Each row comes from the steps of one walk. Every step used is in the known rows, and no mark comes twice. Write the walk behind each row, first mark first.
(in the rows, 128 means zero)
Known rows:
naliva-rudob-lazada-lekudu: [127  93  95 125 117  73 194 143 138 153 121 149  94 114 161 112 118 123
 139  83]
naliva-lekudu-tenerer-rudob-lazada: [116  87  53  99 112 171 252 134 152  99 105 115  76 101 104  95 147 115
  70 109]
tenerer-rudob: [ 99 101 107 125 123 126 167  95 127 130 121 117 110 128 105 116 121 126
 117 144]
rudob-lazada-lekudu-muzu: [102  72  65 123  99  63 181 123 138 163 118 111 109 132 159 116 149 132
 162 101]
lekudu-muzu: [119  88  83 129 104 112 156 126 124 146 111 106 150 147 143 119 157 134
 139 122]
naliva-rudob-muzu: [137  96  91 137 106 120 178 164 134 162 108 142 147 138 157 132 122 120
 105 118]
lekudu-lazada-rudob: [111 109  94 137 124  94 165  95 156 143 130 109 102 126 118 138 142 138
 145 108]
naliva-lekudu-lazada-rudob: [136 107  88 126 137 121 182 110 149 116 128 121  97 122 125 112 156 128
 131 103]
lazada-lekudu-tenerer-rudob-muzu: [ 77  90  75 110 115  87 203 101 169 133  88 108  94 106 115 124 132 108
  98 153]
rudob-muzu: [115  91  98 134 107 121 156 140 142 161 114 117 154 140 134 135 128 124
 119 132]
tenerer-lekudu: [100  96 113 115 140 152 155 106 132 147 123  96 120 128 124 121 149 125
 125 137]
tenerer-lekudu-lazada: [ 92  94  67 111 127 150 184 104 151 151 144  74 112 130 104 111 174 138
 124 120]
tenerer-lekudu-naliva-rudob: [126 103  80 124 129 138 166 149 117 138  84  91  97 134 147 111 163 110
  90 122]
lazada-lekudu-muzu: [107  86  93 120 117  60 147 107 132 145 106 111 130 136 155 111 154 127
 162 123]
muzu-rudob-naliva: [137  95 111 143  97 108 123  86 149 146 109 122 113 134 154 124 111 104
 127 134]
tenerer-rudob-lazada-lekudu: [ 83  84  89 120 118  76 192  92 139 145 128 122  69 114 121 113 113 126
 141 125]
naliva-lekudu-lazada-rudob-muzu: [130  95  63 135 120 117 192 127 158 143 121 120 109 131 139 128 153 125
 119 117]
tenerer-rudob-lazada: [ 95  86  79 126 104 129 200 112 132 149 131 117  88 127 110 122 118 133
 118 123]
tenerer-lekudu-naliva-rudob-muzu: [120  90  56 131 113 136 175 166 123 163  77  89 110 145 158 129 162 105
  78 136]
muzu-rudob-naliva-lekudu-tenerer: [157  96  85 116 106 153 175 108 170  95  84 119 100 110 148  98 139  87
  81 121]
rudob-naliva: [121  97  95 139 106 122 119 114 156 137 117 105 115 140 133 146 122 114
 128 117]
lazada-lekudu-tenerer-rudob-naliva: [ 82  97  72 116 112  89 167  75 182 108  91  96  57 104 113 134 128  97
 106 138]
tenerer-lekudu-muzu-rudob-naliva: [111  68  66 136  92 126 142  74 135 166 102  84 100 146 176 128 158 104
 128 159]

Which walk is each row?
[121  76  83 139  90  45 124  71 146 155  96 114 102 139 186 117 136 101
 158 140] => lazada-lekudu-muzu-rudob-naliva
[139 103  67 112 123 148 192 136 149 112 139 109 129 128 110  81 168 133
 115  94] => naliva-lekudu-lazada
[120  74  36 132  97 138 169 107 130 115 107 102  86 146 147 119 157 106
 107 144] => tenerer-rudob-naliva-lekudu-muzu
[114  89  58 107 115 166 230 135 155 107  89 113 109 113 111 106 148 105
  60 145] => naliva-lekudu-tenerer-rudob-muzu
[ 88  91  66 118  99 141 213 120 161 134  92 102 114 118 103 132 134 115
  75 151] => lekudu-tenerer-rudob-muzu
[130  70  70 133  77 101 193 114 123 173 113 121 125 140 168 103 142 130
 137 117] => lekudu-muzu-rudob-lazada
[108 102  69 151 104  92 139  88 177 145 127  96  75 135 130 164 136 121
 143 109] => lekudu-lazada-rudob-naliva
[134  86 108 130  97 113 181 111 135 162 123 135 118 125 147 102 113 125
 129 113] => muzu-rudob-lazada
[ 85  93  61 141 120 121 148  71 174 155 130  73  53 129 131 167 153 118
 137 128] => tenerer-lekudu-lazada-rudob-naliva
[122  83 109 124 109  46 151  79 125 152  98 128 128 130 175  89 143 117
 161 140] => lazada-lekudu-muzu-rudob
[156  68  64 123  89 127 209 129 115 144 112 133 121 135 178  78 156 120
 121 112] => naliva-lekudu-muzu-rudob-lazada
[107  61  63 122  92 129 201  98 119 182 116  96 104 134 169 106 161 125
 132 137] => tenerer-lekudu-muzu-rudob-lazada
[106  98  88 121 133 139 143 124 125 138  89  67 106 137 123 116 169 113
 103 136] => tenerer-lekudu-naliva
[ 91  89  59 110 100 145 235 119 159 125 108 102  80 107  93 121 133 125
  86 115] => lekudu-tenerer-rudob-lazada
[ 93  87  85 133 107 123 178 113 135 156 114 117 122 137 116 133 120 123
 104 158] => tenerer-rudob-muzu
[105  88 101 120 120  74 170 119 147 152 127 125 100 117 137 116 123 128
 153  97] => rudob-lazada-lekudu
[137 112  97 127 127  58 148 146 127 126  78 121  99 127 155 101 141 108
 119 104] => lazada-lekudu-naliva-rudob
[112  93  77 124 111  62 158 137 142 143  94  96  86 127 137 109 143 116
 134  97] => rudob-lazada-lekudu-naliva
[134  84 100 132  95  98 159  98 118 154 103 122 148 142 164  97 146 124
 137 139] => lekudu-muzu-rudob
